Each row was made from one small tree. The marks that hang from a mark follow it in brackets, in alphabetical order. Every link used is in the known rows. Write each row's tree.
Known rows:
gena{bebi fipan fira vinu}: 1.986; -0.439; -3.495; -4.259; -0.986; -0.573; -0.002; -0.517; -2.114; 0.432; -0.590; -0.690; 1.293; -1.353; -0.961; -0.956; -1.588; -5.305; -1.132; -0.012; 2.744; -1.819; 1.667
rolu{feda{munol{vinu} vebaz{rupap}}}: 1.021; -0.492; -0.339; 1.593; 0.444; -0.466; 4.454; 1.154; 0.676; 0.830; 0.642; 0.201; 0.580; 0.653; 0.195; 0.727; 0.227; 1.561; 2.244; -0.649; -2.176; 0.402; 2.141
vinu{munol}: 0.486; 0.143; -1.125; -0.193; 0.131; 0.280; -0.180; 0.512; 2.326; 0.147; -0.169; 0.020; -0.620; 0.344; -0.179; -0.226; 0.826; 0.266; 0.901; 0.378; 1.265; 1.012; -0.298
gena{fipan fira}: 0.916; -0.102; -1.827; -2.397; -0.282; -0.779; 0.534; -0.333; -1.211; 0.336; -0.351; -0.496; 1.058; -0.247; -0.565; -0.233; -1.137; -1.770; -0.489; 0.380; 0.524; -0.905; 1.361
rupap{vebaz{feda{rolu}}}: -1.250; -0.508; 1.712; 1.590; 0.607; 0.504; 1.816; -0.262; 0.413; 0.574; 0.183; 0.826; 0.488; 0.693; 0.229; -0.063; 1.386; 4.139; 0.290; -0.648; -1.957; -0.009; 0.253
munol{dofi vinu}: 0.349; 0.099; 0.049; -0.183; 0.465; 0.615; -0.088; 0.601; 0.728; 0.147; 0.100; -0.051; 1.285; 1.123; 0.766; -0.105; -0.532; 2.623; 0.020; 0.379; -2.456; 1.449; 2.860
gena{bebi fira vinu{munol{feda{rolu}}}}: 1.971; -0.510; -3.017; -2.554; -0.542; -0.233; 0.420; 0.112; 1.566; 0.818; -0.477; -0.316; 1.101; -0.125; -0.345; -1.459; -0.528; -2.655; -0.036; 0.717; 1.908; -0.654; 0.990
rolu{feda{munol{dofi vinu} vebaz{rupap}}}: 0.915; -0.414; -0.127; 1.775; 0.715; -0.419; 3.743; 1.205; 1.432; 0.879; 0.671; 0.302; 0.422; 0.874; 0.498; 0.782; 0.117; 2.760; 2.149; -0.420; -3.062; 0.764; 3.375
feda{rolu vebaz}: 0.006; -0.232; 1.197; 1.632; 0.311; 0.812; 2.358; 0.563; -0.133; 1.231; -0.052; 0.344; -0.345; 0.579; -0.607; 0.197; 0.203; 3.021; 1.411; -0.769; -2.480; 0.597; 0.337
rupap{vebaz}: -0.488; -0.340; 1.077; 0.665; 0.070; 0.133; 0.063; -0.198; -0.296; 0.360; 0.067; 0.410; 0.635; -0.192; -0.022; -0.012; 0.714; 2.241; -0.376; -0.280; -0.347; -0.233; -0.166
munol{feda{vebaz} vinu}: 0.316; -0.269; 0.119; 0.488; 0.449; 0.204; 1.036; 1.184; 0.618; 0.065; 0.280; -0.242; 1.986; 1.292; 0.436; 0.274; -0.316; 2.383; 1.483; 0.413; -2.570; 1.440; 2.948
vebaz{rupap}: -0.172; 0.001; -0.404; 0.823; 0.382; 0.061; -0.342; 0.193; 0.781; 0.303; 0.364; -0.121; 0.207; 0.156; 0.584; 0.712; 0.055; -0.139; 0.903; -0.496; -1.046; 0.525; -0.501
bebi{gena{fipan fira vinu{munol{dofi feda}}}}: 1.790; -0.093; -3.424; -2.291; -0.142; -0.794; -0.851; 0.121; 1.035; 0.062; -0.216; -0.682; 0.842; 0.220; -0.686; -0.326; -0.980; -4.133; -1.229; 0.136; 1.723; 0.512; 0.957
munol{feda{rolu vebaz{rupap}} vinu}: 0.127; -0.377; 0.191; 1.571; 0.800; 0.447; 2.286; 1.326; 0.887; 0.711; 0.481; -0.080; 1.721; 1.956; 0.575; 0.397; -0.161; 3.438; 1.792; -0.184; -4.268; 2.082; 2.571
vebaz{feda{munol rolu} rupap}: -1.087; -0.426; 0.401; 2.342; 1.326; 0.521; 3.200; 0.344; 1.415; 0.928; 0.518; 0.771; -0.179; 2.133; 1.195; 0.322; 1.023; 3.455; 2.644; -1.261; -4.010; 0.400; 1.018
gena{bebi fira vinu{munol}}: 2.187; -0.372; -3.146; -3.167; -0.856; -0.024; -0.035; -0.085; 0.939; 0.663; -0.629; -0.439; 1.144; -0.838; -0.559; -1.418; -0.569; -3.723; -0.069; 0.555; 3.145; -1.161; 0.001
munol{dofi feda{rolu vebaz} vinu}: -0.016; -0.227; 0.829; 1.553; 1.169; 0.550; 1.049; 1.351; 2.004; 0.742; 0.367; 0.192; 1.293; 2.359; 0.934; 0.159; -0.440; 5.949; 1.155; 0.523; -5.567; 2.533; 5.274
bebi{gena{fipan fira vinu{munol}}}: 1.968; -0.089; -3.582; -2.630; -0.501; -0.603; -0.213; -0.042; -0.021; 0.083; -0.337; -0.762; 0.892; -0.211; -1.101; -0.402; -0.884; -5.371; -1.185; -0.252; 2.818; 0.018; -0.721
munol{dofi feda{rolu} vinu}: -0.117; -0.174; 0.265; 1.098; 1.108; 0.200; 0.837; 1.012; 2.027; 0.419; 0.422; 0.192; 1.170; 2.572; 1.202; -0.196; -0.451; 4.965; 0.022; 0.702; -4.971; 2.499; 4.960
rupap{vebaz{feda{munol{dofi vinu} rolu}}}: -1.044; -0.601; 1.660; 1.665; 0.890; 0.703; 2.526; 0.128; 0.367; 0.871; 0.215; 1.014; 0.813; 1.573; 0.675; -0.318; 1.202; 5.706; 0.881; -0.666; -3.276; 0.186; 1.847
dofi{munol}: -0.249; -0.234; 1.396; 0.258; 0.410; 0.469; 1.125; -0.058; 1.703; 0.244; -0.001; 0.262; -1.070; 0.459; 0.142; -0.022; 0.676; 0.336; -0.057; 0.543; -1.252; -0.476; 1.962
vebaz{feda{munol{dofi} rolu} rupap}: -1.207; -0.338; 0.621; 2.521; 1.598; 0.599; 2.500; 0.400; 2.137; 1.003; 0.544; 0.878; -0.320; 2.339; 1.511; 0.374; 0.906; 4.639; 2.550; -1.038; -4.896; 0.742; 2.273
bebi{gena}: 0.392; -0.002; -1.409; -0.371; -0.163; -0.016; -0.531; -0.211; 0.286; -0.299; 0.160; -0.305; 0.991; 0.250; -0.531; 0.335; -0.368; -2.684; -0.749; -0.465; 0.749; 0.271; -0.841
munol{dofi{vebaz} vinu}: -0.216; 0.009; 0.673; 0.289; 0.693; 1.118; 0.021; 0.780; 2.129; -0.440; 0.049; 0.046; 0.958; 1.282; 1.096; 0.190; -0.314; 3.134; 0.417; 0.781; -3.116; 1.787; 3.821

Write each row's tree:
0.068; 0.131; -0.843; 0.505; 0.853; -0.078; -1.575; 0.844; 4.334; 0.092; 0.080; 0.182; -0.687; 1.271; 0.688; -0.051; 0.612; 2.797; 0.821; 1.157; -0.912; 1.985; 3.032 | vinu{munol{dofi feda}}
0.102; -0.496; 0.753; 2.502; 0.851; 0.772; 3.555; 1.060; -0.219; 1.922; 0.199; 0.655; -0.468; 1.694; 0.198; 0.244; 0.231; 4.322; 3.157; -1.441; -4.131; 0.325; 1.205 | feda{munol rolu vebaz{rupap}}
-0.112; -0.438; 0.532; 1.731; 1.116; 1.065; 3.416; 1.054; 1.020; 1.020; 0.192; 0.716; -0.033; 2.848; 1.141; -0.380; -0.009; 5.147; 1.511; -0.430; -5.120; 1.286; 3.555 | feda{munol{dofi{vebaz{rupap}} vinu} rolu}
-0.430; -0.032; -0.387; 1.593; 1.254; 0.474; -0.602; 1.065; 5.519; 0.146; 0.189; 0.372; -1.065; 1.878; 0.995; 0.276; 0.870; 3.925; 1.302; 1.028; -2.544; 2.651; 3.467 | vinu{munol{dofi{vebaz{rupap}} feda{rolu}}}
0.348; -0.424; 0.775; 2.368; 1.164; 1.217; 3.522; 1.490; 0.278; 2.006; 0.277; 0.617; 0.445; 2.472; 0.740; 0.182; -0.124; 6.177; 3.161; -1.170; -5.886; 1.324; 3.229 | feda{munol{dofi vinu} rolu vebaz{rupap}}
-0.426; -0.331; 0.607; 2.149; 0.885; -0.045; 0.922; 0.850; 1.666; 0.760; 0.450; 0.197; 0.123; 1.332; 0.439; 0.637; 0.114; 3.279; 1.520; -0.121; -3.593; 1.339; 2.271 | munol{feda{rolu vebaz{rupap}}}
-1.735; -0.468; 2.766; 1.390; 1.155; 1.437; 2.103; 0.086; 4.515; -0.764; 0.023; 0.688; -1.460; 1.138; 0.928; 0.503; 1.570; 2.096; 1.254; 0.959; -2.966; -0.034; 3.885 | dofi{munol vebaz{feda}}
-0.112; -0.235; 0.912; 2.214; 0.575; 0.860; 2.095; 0.705; 0.408; 1.437; 0.216; 0.240; -0.193; 0.668; -0.197; 0.703; 0.246; 2.928; 2.047; -1.145; -3.226; 0.972; -0.053 | feda{rolu vebaz{rupap}}
-0.683; -0.127; 0.651; 1.658; 1.210; -0.315; -0.551; 0.532; 2.809; 0.435; 0.377; 0.456; -0.422; 1.918; 1.073; 0.049; -0.165; 4.767; -0.232; 0.784; -4.330; 1.777; 4.674 | munol{dofi feda{rolu}}
-0.355; -0.326; 0.785; 1.732; 0.700; -0.070; 1.140; 0.751; 1.287; 0.600; 0.267; 0.257; 0.040; 1.235; 0.158; 0.284; 0.088; 3.285; 1.105; 0.142; -3.078; 1.111; 2.483 | munol{feda{rolu vebaz}}
0.244; -0.098; -0.600; 1.034; 0.616; 0.227; 0.561; 1.031; 3.189; 0.564; 0.020; 0.198; -0.581; 1.233; -0.076; -0.014; 0.874; 2.582; 1.661; 0.471; -0.871; 1.796; 1.431 | vinu{munol{feda{rolu vebaz}}}
1.765; -0.152; -3.009; -2.542; -0.556; -0.746; -0.136; -0.295; -1.103; 0.023; -0.253; -0.759; 1.178; -0.392; -1.014; -0.300; -1.276; -5.488; -1.615; -0.434; 2.200; -0.467; -0.575 | bebi{gena{fipan fira vinu}}
0.030; 0.019; -0.401; 1.591; 1.131; 0.335; -0.568; 1.179; 4.524; 0.791; 0.180; 0.296; -0.777; 1.618; 0.594; 0.297; 0.730; 4.255; 1.828; 0.591; -2.533; 2.456; 3.031 | vinu{munol{dofi feda{rolu vebaz{rupap}}}}
-1.117; -0.115; 1.000; 1.463; 1.273; -0.003; -1.864; 0.652; 4.323; -0.652; 0.301; 0.351; -0.386; 1.461; 1.531; 0.561; -0.077; 4.131; 0.274; 1.515; -3.799; 1.721; 5.767 | munol{dofi{vebaz} feda}
-0.059; -0.432; 0.663; 1.463; 0.975; 1.051; 3.518; 0.996; 0.745; 0.918; 0.065; 0.759; -0.059; 2.811; 0.934; -0.628; -0.039; 5.214; 1.202; -0.240; -4.768; 1.099; 3.699 | feda{munol{dofi{vebaz} vinu} rolu}
-0.464; 0.083; -0.021; 0.966; 0.954; 0.948; -0.054; 0.688; 4.634; 0.036; -0.092; 0.495; -1.235; 1.302; 0.583; 0.027; 1.143; 3.374; 1.314; 0.717; -1.414; 1.933; 2.357 | vinu{munol{dofi{vebaz{feda{rolu}}}}}
1.662; -0.089; -3.099; -2.277; -0.198; -0.302; -0.649; 0.084; 1.233; -0.147; -0.341; -0.629; 0.639; 0.005; -0.724; -0.214; -0.847; -4.286; -1.061; 0.093; 1.875; 0.414; 0.604 | bebi{gena{fipan fira vinu{munol{dofi{vebaz}}}}}
2.167; -0.435; -4.341; -4.112; -0.662; -0.673; -0.375; 0.013; 0.162; 0.392; -0.560; -0.670; 0.993; -0.687; -0.811; -1.022; -1.042; -4.586; -0.443; 0.595; 2.982; -0.772; 2.531 | gena{bebi fipan fira vinu{munol{feda}}}
-0.120; 0.172; -0.525; 0.693; 0.807; 0.763; -1.186; 0.784; 4.611; -0.029; -0.032; 0.190; -0.992; 0.845; 0.672; 0.322; 0.822; 2.287; 1.310; 0.787; -0.796; 1.923; 1.944 | vinu{munol{dofi{vebaz{rupap}}}}
0.771; -0.466; -0.158; 1.886; 0.487; -0.707; 3.789; 0.918; 1.023; 0.836; 0.620; 0.348; -0.196; 0.317; 0.119; 0.845; 0.360; 1.469; 2.164; -0.599; -1.828; 0.061; 1.965 | rolu{feda{munol vebaz{rupap}}}
1.505; -0.003; -2.416; -2.044; -0.230; -0.370; -0.233; 0.492; -0.665; 0.040; -0.433; -0.399; -1.448; -0.701; -0.782; -0.463; -0.042; -3.435; -0.598; -0.376; 2.906; 0.601; 0.386 | gena{fipan vinu{munol}}
0.374; -0.401; 0.000; 1.415; 0.618; -0.759; 3.097; 0.626; 2.147; 0.171; 0.505; 0.557; -0.747; 0.768; 0.577; 0.329; 0.305; 1.992; 0.660; 0.251; -1.952; 0.271; 3.620 | rolu{feda{munol{dofi{vebaz}}}}
1.279; -0.354; -2.218; -1.482; -0.356; 0.268; -0.827; 0.518; 1.380; 0.241; -0.235; -0.146; 0.028; -0.541; -0.383; -0.598; 0.115; -2.278; 0.566; 0.118; 2.175; 0.138; 1.369 | gena{bebi vinu{munol{feda{vebaz}}}}
0.235; -0.265; -0.080; 0.882; 0.629; 0.223; 0.841; 1.270; 0.983; 0.217; 0.456; -0.296; 2.046; 1.333; 0.732; 0.618; -0.289; 2.339; 1.936; 0.154; -3.110; 1.722; 2.701 | munol{feda{vebaz{rupap}} vinu}
2.334; -0.346; -4.292; -4.409; -0.894; -0.361; -0.100; -0.164; -0.510; 0.518; -0.703; -0.667; 0.838; -1.108; -1.088; -1.066; -1.016; -5.169; -0.546; 0.284; 3.644; -1.124; 1.425 | gena{bebi fipan fira vinu{munol}}
-1.443; -0.520; 2.212; 1.569; 1.351; 1.804; 2.814; 0.554; 4.483; -0.577; 0.306; 0.415; -0.182; 1.683; 1.430; 0.853; 1.418; 2.134; 2.063; 0.561; -4.180; 0.826; 3.725 | dofi{munol{vinu} vebaz{feda rupap}}
